Every row comes from one small tree of marks. The marks that hang from a mark follow it in brackets, in the order of their numbers. Every link used is in the known rows. Which tree was each row made from?
In the rows, zero is written as 128.
Known rows:
k316{k48 k928{k676}}: [108 143 126  86 118 138 152 140 107 146 114 119 117 108 130 163]
k68{k48{k304} k263}: [179 146  81 148  92 130 166 116 101 115 128  77 109  99 145 107]
k304{k48{k68{k263}}}: [165 158  92 104  89 131 165 141 128 106 134 127 139 125 128 139]
k263{k304{k48{k68 k316{k928}}}}: [171 136 115 129  58 142 143 129  65 161 151 130 147  94 150 166]
k48{k68{k263} k304 k316{k928{k676}}}: [202 148 101 146  85 128 135  97  58 166 130  66 124 126 154 162]
k68{k48{k304 k316{k928{k676}}} k263}: [174 145  81 159  82 134 150 103  64 157 108  34 108 113 158 144]
k48{k68{k263} k304 k316}: [224 134  81 168  69 124 149 108  76 141 154  95 119 111 136 120]
k304{k48{k68{k263} k316}}: [185 144  74 138  63 128 164 140 106 122 139 117 137 124 122 134]
k304{k48}: [123 130 113 124  95 121 173 147 122 108 125 140 123 120 115 141]
k263{k304}: [130 118 150 140 103 137 145 144 126 131 150 144 118  88 137 136]
k48{k68{k263} k304 k316{k928}}: [234 145  91 145  72 135 128 103  48 154 139  72 131 125 146 129]
k68{k48{k304 k316{k928}} k263}: [208 142  73 156  70 140 142 108  53 143 118  40 117 112 151 112]
k68{k263{k304}}: [148 137 152 135 110 150 134 147 140 116 128 122 120  97 141 133]
k316{k928}: [140 130 123 107 110 136 131 137  96 133 125 105 128 133 123 127]
k928{k316{k48{k68{k263{k304}}}} k676}: [134 158 128 100 110 169 173 144 138 167 153 150 116  45 150 180]
k263{k304{k48{k68 k316{k928{k676}}}}}: [139 140 124 129  70 136 152 123  76 173 142 122 138  97 159 197]
k316{k48{k304} k928{k676}}: [138 146 131 109 110 132 161 112  71 149 114 107 105  97 142 167]
k676{k928{k316{k48}}}: [143 139 111  97 107 161 183 133 113 154 126 136 126  82 126 131]
k68{k48{k316{k928}} k263{k304}}: [175 138 102 143  75 161 127 136  87 149 124  67 126  93 160 120]

Which tree is each row?
[169 143 141 141  73 158 133 142  89 132 100  99 134 109 147 160] => k68{k263{k304{k48{k316{k928}}}}}
[141 146 148 130  96 149 158 151 139 102 110 132 125  97 140 159] => k68{k263{k304{k48}}}
[166 154 118 100  96 177 166 152 128 153 162 158 123  43 141 148] => k928{k316{k48{k68{k263{k304}}}}}
[215 168  94 102  92 165 184 102  86 156 134 114 130  75 150 135] => k676{k928{k316{k48{k68{k263} k304}}}}
[128 120 116 141  99 124 137 130  87 164 119  86 119 134 127 155] => k48{k316{k928{k676}}}
[185 166  91  79 103 172 175 130 122 152 135 126 141  87 139 128] => k676{k928{k316{k48{k68{k263}}}}}
[174 137  79 117  62 128 152 130  65 151 145 113 147 128 129 147] => k304{k48{k68 k316{k928}}}
[166 160  97 115 106 149 190 117 105 162 146 125 104  68 140 169] => k928{k316{k48{k68{k263} k304}} k676}
[144 144  97 119 100 135 198 112  89 175 169 148 102  56 135 172] => k928{k316{k48{k68 k304}} k676}
[194 133 110 151  72 144 133 137 110 146 160 122 131  90 147 128] => k48{k68{k263{k304}} k316}
[156 124  67 137  73 131 145 130  73 155 137  72 128 113 133 106] => k68{k48{k316{k928}}}
[198 131  65 179  68 128 165 114  82 130 134  65 106 101 141 101] => k68{k48{k304 k316} k263}
[148 169 141  75 108 163 134 134 110 154 130 122 132  80 166 181] => k316{k48{k68{k263{k304}}} k928{k676}}
[155 129 108 132  97 145 191 127  90 149 148 145  96  59 117 138] => k928{k316{k48{k304}}}
[ 92 131 116 110 119 145 187 149 131 158 137 148  99  72 114 164] => k928{k316{k48} k676}
[147 127 137 142  67 145 145 139  76 147 121 120 132  99 143 164] => k263{k304{k48{k316{k928}}}}
[205 149 100 136  95 127 152 112  95 124 150 107 122 112 140 126] => k48{k68{k263} k304}
[145 142 111 132  96 152 150 143 135 119 135 101 119  78 155 115] => k68{k48 k263{k304}}
[167 129  93 166  71 149 149 142 113 135 139  91 116  79 151 111] => k68{k48{k316} k263{k304}}
[124 133 120 134 110 139 196 123  98 162 137 138  87  61 126 171] => k928{k316{k48{k304}} k676}
[195 133  75 142  77 129 141 136 109 136 156 106 130 125 125 111] => k48{k68{k263} k316}
[181 172 111  90 104 141 152 107  75 149 123  95 120 102 158 167] => k316{k48{k68{k263} k304} k928{k676}}
[164 148  88  81  95 158 185 125 105 168 156 145 140  78 133 132] => k676{k928{k316{k48{k68}}}}
